Known rows, with every step that occurs
bera, puregem, gada: [ 2.35 -2.25  2.57  0.70  1.43 -5.14  1.06 -1.24 -2.04 -0.93 -3.72 -0.42
  3.42 -2.71  1.33  0.32 -0.86 -2.98]
puregem, gada, vesa, tadive, mivi, kipo: [ 1.71 -0.53  0.89  1.86  1.37 -4.88  0.16 -2.59 -3.94 -1.31 -0.24 -1.12
  3.23 -0.83 -1.40 -2.16 -0.49 -3.02]
mivi, kipo, puregem: [ 2.11  0.33  2.97  1.82  1.87 -2.35 -1.35 -1.03 -0.14  0.36 -1.13 -1.85
  2.59  1.30  1.42 -0.53  0.15 -1.84]
mivi, kipo, puregem, gada, vesa, tadive: [ 3.18 -0.42  2.42  1.11  2.08 -4.36 -0.30 -3.11 -2.43 -0.84 -0.92 -1.52
  4.59 -0.61  0.20 -1.36  0.11 -4.34]
vesa, tadive, puregem: [ 1.58 -1.49 -0.15  4.80  2.67 -2.47  0.81 -0.46 -1.50 -3.48 -1.69 -0.43
  4.54  0.56  1.77 -0.86 -0.92 -3.78]
tadive, mivi, kipo, puregem, gada: [ 1.71 -0.57  3.27  1.12  0.83 -4.61 -0.82 -2.34 -1.80  0.37 -2.02 -1.62
  3.32 -1.05 -0.08 -1.34 -0.29 -1.70]
puregem, gada, mivi, kipo: [ 0.92 -1.39  1.67  0.06  1.50 -4.31  0.04 -1.38 -2.00 -0.77 -2.38 -1.98
  1.78 -0.30 -0.59 -1.64 -0.20 -1.36]
gada, vesa, tadive, puregem: [ 1.30 -0.76 -2.38  3.78  2.59 -3.15  0.45 -0.41 -2.34 -2.88 -0.62  0.04
  3.77  1.31  1.59 -1.91 -1.09 -4.53]
tadive, mivi, kipo, puregem: [ 1.21  0.81  2.69  2.28  1.43 -3.00 -2.02 -1.67 -0.44  1.16 -0.53 -1.39
  2.76  0.74  0.48 -1.75 -0.78 -0.86]
puregem, gada: [ 2.31 -2.22  1.38  1.27  1.79 -4.69  1.55 -0.11 -2.61 -2.04 -4.36 -1.12
  2.61 -1.92  1.66  0.49 -0.09 -3.92]
puregem, gada, vesa, tadive, mivi: [ 2.13 -1.19 -0.33  2.21  2.20 -5.67  0.51 -2.03 -3.85 -1.67 -1.87 -0.41
  4.19 -2.63  0.11 -1.96 -1.72 -4.61]
bera, vesa, tadive, puregem, gada: [ 1.66 -3.05 -0.25  3.07  1.23 -4.09  1.34 -2.82 -2.76 -2.57 -4.40  0.04
  4.65 -1.19 -0.56  0.03 -1.71 -5.09]
tadive, puregem: [ 0.63 -1.28 -1.17  3.32  1.81 -2.88  0.63  0.91 -1.41 -2.47 -2.39 -0.37
  2.30  1.59  2.22 -0.67 -0.46 -2.83]
bera, vesa, gada, mivi: [ 2.26 -1.89 -0.39  1.02  3.97 -3.94 -0.95 -2.49 -1.07  0.22 -5.26 -0.47
  3.00 -0.53 -1.16 -1.50 -4.12 -1.91]
gada, mivi: [ 0.78 -0.75 -0.12  1.52  2.83 -3.44 -0.87 -0.24 -0.63 -0.34 -2.43 -0.95
  2.23 -0.41  1.49 -1.85 -1.85 -2.11]
tadive, mivi, kipo: [ 0.64  0.26  1.46  2.59  1.04 -2.75 -0.89 -0.65 -1.70 -0.14 -0.57 -1.46
  1.14  1.07 -0.28 -1.14 -0.39 -0.64]
puregem, kipo: [ 1.42 -0.73  1.33  3.43  2.05 -2.98 -0.81  1.10 -2.50 -1.06 -2.81 -1.10
  0.07  0.58  0.75 -0.30  0.57 -1.54]
bera, vesa, tadive, mivi, kipo, puregem: [ 1.74  0.32  2.94  3.21  1.31 -2.55 -2.69 -4.70 -0.55  1.70 -0.95 -0.90
  4.68 -0.25 -1.75 -1.49 -2.45 -2.26]
vesa, gada: [ 3.81 -1.79  1.05  2.38  4.44 -3.45  0.98  0.01 -1.89 -2.23 -4.46 -1.03
  3.10 -0.33  1.32  0.00 -1.56 -2.42]

Rows
[ 2.91 -0.33  2.54  0.94  4.55 -3.35 -1.82 -2.37  0.06  0.24 -2.37 -1.98
  3.88  0.93 -0.12 -2.64 -2.07 -0.19] : vesa, gada, mivi, kipo, puregem
[ 2.70 -0.75  0.95  2.03  2.52 -5.97 -0.63 -3.07 -2.50 -0.51 -1.75 -0.38
  5.80 -3.07  0.86 -2.43 -2.12 -4.97] : kipo, puregem, gada, vesa, tadive, mivi
[ 1.47 -0.75  2.67  2.90  1.61 -3.50 -1.31  0.06 -1.94 -0.04 -2.21 -0.37
  0.93 -0.13  0.42 -0.59 -0.11 -0.64] : bera, puregem, kipo
[ 3.57 -1.15  1.30  1.48  2.89 -5.28  0.06 -2.58 -2.19 -1.30 -2.39 -0.78
  5.55 -2.53  1.73 -1.15 -1.10 -5.92] : kipo, puregem, gada, vesa, tadive
[ 1.26 -2.08  1.87 -0.18  1.92 -5.72 -0.06 -1.94 -1.32 -0.07 -3.30 -0.52
  3.65 -2.87  0.70 -1.68 -2.10 -1.95] : bera, puregem, gada, mivi
[ 1.04  0.53  2.24  0.97  2.33 -2.86 -2.51 -1.78  0.51  1.25 -0.84 -1.87
  2.84  1.08  0.73 -2.48 -1.13 -0.84] : gada, mivi, kipo, puregem
[ 2.60 -1.00  3.63  0.60  1.37 -3.97 -0.02 -1.69 -1.50 -0.38 -2.78 -2.04
  3.13 -0.50  0.81 -0.13  0.63 -2.59] : mivi, kipo, puregem, gada
[ 1.56  0.01  2.37  4.22  1.97 -2.38 -0.73 -1.95 -1.82 -1.04  0.14 -1.31
  3.45  0.17 -0.68 -1.40 -0.85 -1.46] : vesa, tadive, mivi, kipo
[ 2.68 -0.73  4.20  2.72  1.79 -4.35 -0.67 -3.71 -1.96 -0.69 -1.41 -1.75
  5.59 -2.09 -0.55 -1.57 -0.79 -2.57] : vesa, tadive, mivi, kipo, puregem, gada
[ 1.48  0.25  1.13  0.11  0.83 -5.55 -1.15 -2.34 -2.42  0.86 -0.89 -1.10
  2.52 -0.23 -0.27 -2.28 -0.53 -2.51] : tadive, mivi, kipo, puregem, gada, vesa
[ 2.07 -1.43 -0.84  0.18  1.79 -5.34  1.18  0.02 -3.37 -1.50 -3.24 -0.75
  1.71 -1.12  1.50 -0.49 -0.18 -4.77] : puregem, gada, vesa
[ 2.04 -2.89  0.47  3.72  2.19 -4.14  2.14 -1.13 -2.87 -4.24 -3.21 -0.72
  5.06 -1.20  1.20 -0.48 -0.36 -4.60] : vesa, tadive, puregem, gada
[ 0.89 -1.88 -2.69  1.08  1.29 -5.33  1.52  0.29 -3.41 -2.66 -2.87 -0.12
  2.01  0.58  1.65 -1.31 -0.12 -4.48] : tadive, puregem, gada, vesa
[ 2.13 -1.48  0.47 -0.39  1.31 -5.87  0.61 -1.07 -2.80 -0.51 -2.68  0.06
  2.65 -1.86  1.21 -0.75 -0.90 -3.74] : bera, puregem, gada, vesa
[ 0.52 -3.04 -1.10  2.24  1.72 -4.66  0.20 -3.53 -2.15 -1.65 -3.96  0.04
  4.92 -1.51 -1.28 -1.98 -3.05 -4.09] : bera, vesa, tadive, puregem, gada, mivi
[ 0.60 -1.97  0.81  2.60  1.93 -3.82  0.65 -2.46 -2.34 -2.88 -1.22 -1.44
  4.37  0.36 -1.06 -2.73 -0.56 -2.10] : vesa, tadive, puregem, gada, mivi, kipo
[ 3.42 -2.08  0.35  1.88  3.56 -3.40  0.12 -1.68 -1.74 -0.61 -5.60 -0.41
  2.69 -0.36 -0.41  0.55 -2.79 -2.86] : bera, vesa, gada
